Known rows, with every step that occurs
Q > U > G: [-0.68  0.14  1.56 -1.72 -0.08  6.42 -1.27  0.60  1.51 -3.73 -0.51  0.62
  3.41 -0.42 -0.82 -1.69 -2.81  1.12  1.71 -3.04  0.37  3.45  0.71]
G > U: [ 0.88  1.32 -0.39 -2.10  2.65  2.49 -1.18 -0.81  0.29 -3.75  0.32  1.22
  2.12  1.68  3.74  0.62 -0.65  0.70  0.51 -5.26  1.69  1.30 -3.76]
Q > U > S > J > B: [-3.00 -2.33 -1.23 -1.16 -2.61  6.31 -3.60  3.09  2.39 -3.69 -1.43 -4.43
  4.18  1.36 -3.25 -0.73 -3.28  1.78 -3.64 -4.45  0.35  0.19 -0.77]
J > S > F > U: [-2.91 -1.53 -2.96  1.96  0.51 -1.64  1.73 -2.54  2.57 -4.26 -1.25  3.71
  0.09 -0.24 -1.32 -1.48 -0.09 -0.02  1.55 -3.32  4.71  1.45 -0.77]
G > U > F: [-1.14 -0.32 -1.28 -0.86  2.25  5.88 -0.28  0.07  2.01 -4.48  1.60  1.87
  1.53 -0.70  4.34 -0.98 -1.17 -0.24  3.96 -5.45  2.78  1.55 -5.28]
F > S > J: [-2.04 -1.19  0.50 -2.60  1.44 -2.09 -1.78 -1.53  4.58 -1.08 -1.26 -0.13
 -1.17  1.67 -1.82 -0.38 -0.50 -5.36 -1.28 -1.33  1.19 -3.06 -1.74]
G > U > S > E: [-0.94  0.18 -0.51 -1.18  0.99  4.19 -0.08  0.89  3.02 -6.63  2.15  0.44
  2.30 -3.84  5.78 -1.57 -0.81  4.71  2.40 -8.65  4.16  2.62 -3.48]
U > F: [-2.48 -2.12 -1.10  1.42 -0.53  4.35  1.12  1.06  2.06 -0.93  1.60  0.88
 -0.73 -3.08  0.71 -1.80 -0.66 -1.21  4.23 -0.22  1.38  0.30 -2.04]
F > B > J > S: [ 0.88 -1.19 -1.29  2.35 -2.79 -3.66 -0.56  0.58 -4.07 -1.03 -0.65 -2.86
  2.11  0.79  0.53  1.84 -0.39 -3.03 -0.67 -1.98  1.34  0.41  3.24]
Q > U > S > F > B > J: [-0.90  0.20 -1.13  0.89 -3.62  6.66 -2.55  2.35 -2.92 -5.30  0.18 -5.37
  4.37 -1.39 -0.60 -1.31 -2.02  2.08  2.53 -4.46  2.53  3.76  3.08]
Q > U > S > F: [-1.84  0.58 -0.49  0.20 -2.20  8.11 -1.69  1.05  0.64 -5.23 -0.38 -2.58
  3.13 -1.70 -0.98 -3.05 -1.54  3.82  1.62 -3.79  2.15  3.91  1.11]
B > J: [-1.32 -1.31 -2.51 -0.84 -2.88 -0.60 -1.25  1.69 -3.38  1.19  0.67 -3.00
  2.20  2.83 -1.17  2.95 -2.36 -2.44  3.71 -0.26  0.98 -1.33  1.20]
B > J > S > U > F > E: [-1.04 -4.94 -2.97 -0.13 -4.48 -1.88 -0.13  0.26 -0.10 -3.85  1.43  1.32
  2.26  0.82  0.83  0.64 -2.33 -1.80  1.78 -2.26  2.99 -0.96 -0.69]
Q > U > F > B > J > S: [-0.36 -1.32 -1.32  1.66 -2.21  5.85 -0.42  1.10 -0.98 -3.75 -1.24 -1.35
  5.14 -0.98 -0.83 -0.80 -2.05 -1.35  1.57 -3.38  2.30  3.13  0.68]
N > U > S: [-1.10 -3.19 -2.70  3.20  0.26  4.49  1.80  1.00  3.00 -5.53 -0.53  0.60
  0.65 -1.05 -0.83 -2.34  0.64 -0.07  2.12 -4.84  4.55  2.43 -1.09]
B > J > S > F > E: [-2.29 -2.47 -4.01  0.47 -4.67 -2.52 -0.42  0.19 -1.69 -2.28  0.30 -0.58
  2.30  1.73 -0.57  1.21 -2.02 -1.69  2.63 -0.09  3.71  0.11  1.27]
Q > U: [ 1.29  1.27  0.62 -1.16  0.04  4.82 -1.08  0.10 -0.32 -2.20 -1.93 -0.53
  4.37  0.67 -1.66 -0.41 -1.23  1.59 -1.06 -1.72  0.12  2.44  0.28]
N > U: [ 0.77 -1.69 -2.81  1.82  1.30  2.39  1.58 -0.48  1.12 -3.38 -1.18  1.81
  1.33 -0.34 -1.74 -0.09  1.63 -1.48  1.73 -2.43  4.29  0.87 -1.81]
G > U > F > B > J > S > E: [-0.76 -0.83 -2.38  0.53 -0.03  3.04  0.20  0.40  0.52 -5.82  2.06  0.66
  3.74 -3.90  5.54  0.25 -0.70 -0.23  4.39 -7.64  5.50  1.69 -3.78]
F > S: [ 0.43  0.15  0.99 -0.81  2.15 -3.21  0.07 -2.57  3.41 -0.52 -0.40  1.67
 -1.06  2.09 -0.11 -1.04 -0.09 -3.59 -1.04 -2.38  1.85  0.55  0.22]
N > U > F: [-1.23 -3.21 -3.64  3.06  1.04  5.80  2.53  0.37  2.71 -4.10  0.11  2.45
  0.78 -2.72 -0.94 -1.54  1.29 -2.42  5.03 -2.72  5.32  1.13 -3.51]
Q > U > F: [-0.76 -0.31 -0.28 -0.04 -0.35  8.33 -0.13  0.97  1.32 -2.99 -0.49  0.13
  3.70 -1.67 -1.06 -1.92 -1.70  0.55  2.42 -2.00  1.28  2.70 -1.48]
B > J > S > F: [-4.20 -1.64 -4.17  0.50 -4.38 -0.81 -0.76 -1.00 -1.51 -0.59  0.03 -1.26
  1.98  1.93 -2.29  2.07 -1.95 -1.83  4.03 -0.40  3.57 -0.38  1.04]
U > S: [-2.36 -1.86  0.25  1.57 -1.49  2.70  0.20  1.76  2.21 -2.65  0.60 -1.29
 -0.77 -0.92  1.23 -2.81 -1.35  1.75  0.55 -2.94  0.43  1.94  0.89]
F > B > J > S > U > Q: [ 1.46 -5.34 -0.59  1.31 -3.14 -3.59 -1.88  1.61 -3.94 -3.11  0.70 -1.84
  2.14 -1.71  1.56  0.55 -1.38 -1.97 -0.40 -5.00  2.01  0.22  3.06]
U > G: [-2.45 -1.14  1.26 -0.76 -0.12  1.95 -0.23  0.53  2.21 -1.94  1.68  1.43
 -1.06 -1.49  1.14 -1.54 -2.01 -0.60  3.56 -1.50  0.25  1.29  0.51]

Rows
[-0.37 -0.11  0.08 -0.86  0.56  5.97  0.66 -0.61  4.25 -3.93  0.28  1.56
  3.72 -4.12 -0.33 -2.46 -1.30  0.35  2.91 -4.25  4.19  2.81 -1.73]
Q > U > F > S > E
[-1.02 -2.70 -0.28  0.17  3.76 -0.79  1.44  1.74  2.28 -4.87  0.97  3.84
 -0.52  0.35  0.88 -1.46 -2.60 -1.78  4.69 -5.80  2.57  1.51 -0.55]
F > U > G
[-0.85 -4.15 -4.69  4.58 -0.81  3.30  2.26  0.49  0.54 -4.81 -0.63  1.00
  2.22 -2.14 -0.56 -0.48  0.92 -4.31  4.30 -4.17  6.35  1.54 -1.37]
N > U > F > B > J > S
[-5.32 -4.59 -2.06  0.00 -3.36  1.80 -3.26  3.72  3.31 -2.01  0.54 -4.88
 -0.18  0.84 -1.96 -0.33 -2.46  0.32 -3.23 -3.22  0.39 -2.88 -1.31]
U > S > J > B
[ 0.22 -2.22  1.52 -2.50 -0.75  0.73 -1.91 -1.11  1.40 -4.53  3.27  2.25
 -0.95 -2.94  2.29 -0.90 -0.63  1.51  1.29 -3.85  0.67 -0.90 -0.68]
S > U > G
[-1.05 -6.79  0.41 -0.24 -1.22 -1.48 -0.23 -1.63  3.49 -4.11 -0.22  4.55
  0.37 -2.34  0.28 -2.55 -1.20  1.58 -2.27 -4.94  2.08  0.59 -0.68]
J > S > U > Q
[-0.31 -3.17 -0.39  1.77 -1.62 -0.53  0.63 -2.64  2.65 -4.68  0.24  3.29
 -0.15 -3.44  1.75 -1.88  0.87  0.35 -2.20 -3.97  2.37  0.26 -1.19]
J > S > U > F > B
[-2.63 -1.07 -1.83  2.81 -4.18  2.32 -1.78  2.64 -2.91 -3.95  2.22 -5.71
 -0.28 -3.14  1.72 -1.61 -0.71  0.91  3.94 -3.52  2.92  1.67  3.40]
U > S > F > B > J
[-3.48 -3.34 -2.97 -2.06 -2.28 -1.06 -4.13  2.38  1.31  0.97 -0.17 -4.36
  0.82  2.16 -3.76  3.23 -1.49 -1.89 -4.79 -0.45 -0.04 -5.98 -2.80]
S > J > B
[ 0.03 -7.20 -2.22  1.80  1.27  3.10  1.07  2.31  1.61 -4.31 -0.45  2.37
  1.30 -2.80 -1.21 -2.47 -0.54 -1.49  3.53 -4.93  4.90  2.04 -1.25]
N > U > Q
[-2.35 -2.59 -1.36 -2.52  0.35 -3.99 -3.22 -0.67  4.48  0.27 -0.52 -1.85
 -0.46  3.89 -3.21  1.61 -1.29 -5.02 -4.81 -2.81  1.97 -4.36 -2.09]
F > S > J > B
[-0.09  0.90 -2.73  1.30 -3.39 -0.55 -2.57  1.08 -6.29 -1.70  2.06 -5.33
  0.88 -2.67  0.67  1.63  0.73 -0.99  4.28 -0.60  3.24 -0.31  3.20]
S > F > B > J
[-2.27 -2.25 -1.50 -1.69 -0.26  5.54 -2.55  0.61  4.10 -2.56 -0.76 -1.24
  3.62  1.06 -3.29 -0.59 -2.69 -2.42 -1.20 -3.87  2.56 -0.30 -2.64]
Q > U > F > S > J > B
[-4.15 -6.09 -4.33  0.84 -2.64 -1.47 -0.31  1.41 -1.01 -2.90  0.16  0.39
  2.21  1.09 -1.94  0.27 -3.87 -2.61  6.15 -4.38  5.18  0.56  1.09]
B > J > S > F > U > Q
[-3.41 -5.37 -4.49  1.80 -1.25  3.83 -0.92  2.54  3.81 -4.93 -0.83 -2.11
  1.11  0.14 -3.22 -0.33 -0.38 -1.23 -0.90 -5.16  4.54 -1.50 -2.86]
N > U > S > J > B
[-1.41 -0.12 -1.40  2.89 -1.82 -1.52  0.33 -2.67  0.13 -2.95 -1.11  0.43
 -0.07 -2.51  0.03 -1.22  1.65  0.35 -1.12 -1.26  3.16  1.58  1.53]
J > S > F > B
[-2.34 -1.50 -0.04  1.04 -2.06  2.19  1.30  2.11  3.46 -3.59  2.18 -0.88
  0.25 -6.85  2.53 -2.72 -0.36  4.99  2.21 -4.14  3.06  1.63  0.21]
U > S > E
[-2.90 -3.85 -1.95 -1.28 -3.94 -1.43 -1.21 -1.17  0.39 -2.53  1.16  1.06
  1.88  1.74 -0.53  1.67 -2.95 -1.63  2.51 -3.28  2.43 -0.99  0.47]
B > J > S > U > G
[ 0.07 -4.08  0.22 -2.10  2.62  3.12 -1.85  2.01  0.81 -4.85  1.02  1.80
  2.13 -0.79  4.20 -1.82 -2.79  0.78  2.34 -7.65  2.40  2.56 -3.02]
G > U > Q
[ 1.46 -2.99 -1.06  0.16 -2.50  0.99 -1.97  0.68 -2.91 -4.03  3.58 -1.37
  0.56 -4.07  2.89  0.35  0.14 -0.75  2.47 -3.79  2.03 -1.81 -0.45]
S > U > F > B > J
[ 0.74 -2.27 -0.44  1.01 -3.17 -3.12 -1.55  0.10 -3.11 -3.51  1.15 -1.61
  1.60 -0.79  1.87  1.25 -0.97 -2.19  0.20 -4.16  1.84  0.11  2.99]
F > B > J > S > U > G
[-0.82 -0.01 -0.83 -1.70  3.26  3.53  0.51 -1.47  5.01 -5.35  2.39  3.24
  1.54 -3.17  5.15 -1.44 -0.54 -0.48  4.52 -7.78  5.73  1.57 -5.58]
G > U > F > S > E
[-1.10 -0.28 -2.80  0.76  1.29 -0.11  0.21  0.19 -1.05 -4.03  1.21  0.62
 -0.45 -1.63 -0.26 -0.61  0.09  0.15  5.17 -3.06  4.44  0.35 -0.41]
S > F > U
[-4.44 -4.14 -2.17 -0.56 -0.23  1.15 -1.47  0.43  5.56 -0.84  1.15 -0.48
 -1.08  0.02 -1.69 -0.48 -1.65 -5.26  0.39 -2.48  2.96 -3.15 -3.59]
U > F > S > J > B
[-2.78 -2.15 -3.32 -0.28 -3.96 -2.36  0.91 -0.27  0.41 -0.52  0.34 -0.06
  3.32 -1.02 -0.90  2.38 -1.75 -0.16  2.98 -1.89  4.06 -0.66  0.41]
B > J > S > E
[-0.30 -1.11 -1.54  1.35 -2.65  5.53  0.55  1.28 -0.21 -4.24 -0.17 -1.12
  5.93 -4.83  0.05 -0.70 -1.31  0.77  2.85 -4.20  3.96  2.88  0.21]
Q > U > F > B > J > S > E
[-1.77 -4.53 -2.37  0.81  1.34  0.49 -0.32  2.44 -0.69 -4.87  1.69  1.11
 -0.42 -3.60  0.00 -2.47 -1.65  0.15  6.65 -5.13  5.07  1.27  0.14]
S > F > U > Q
[ 0.94 -0.94 -1.57  2.07 -3.21 -4.02  0.13  0.83 -3.21 -1.53  0.36 -2.59
  2.83 -2.89  1.57  2.00  0.25 -0.86  0.33 -2.78  3.14  0.25  2.74]
F > B > J > S > E
[ 2.00 -1.67 -1.01  1.44 -3.11 -4.13 -1.56 -0.18 -4.25 -2.52  0.17 -2.30
  2.14 -0.12  1.39  2.06  0.12 -2.02 -1.67 -3.48  1.60 -0.53  2.78]
F > B > J > S > U
[-2.85 -2.50 -2.90  0.40 -3.31 -1.85  0.08 -0.41 -0.63  0.29 -0.96 -0.32
  2.38  3.64 -1.92  2.24 -2.46 -2.61  1.59 -0.78  1.89 -0.39  0.88]
B > J > S
[-2.01 -3.73 -0.86  0.88 -1.49  0.66  0.94 -3.21  4.42 -3.99  0.28  4.66
 -0.11 -2.37  0.61 -1.88  0.12  0.76 -1.03 -3.11  2.39 -0.05 -2.47]
J > S > U > F
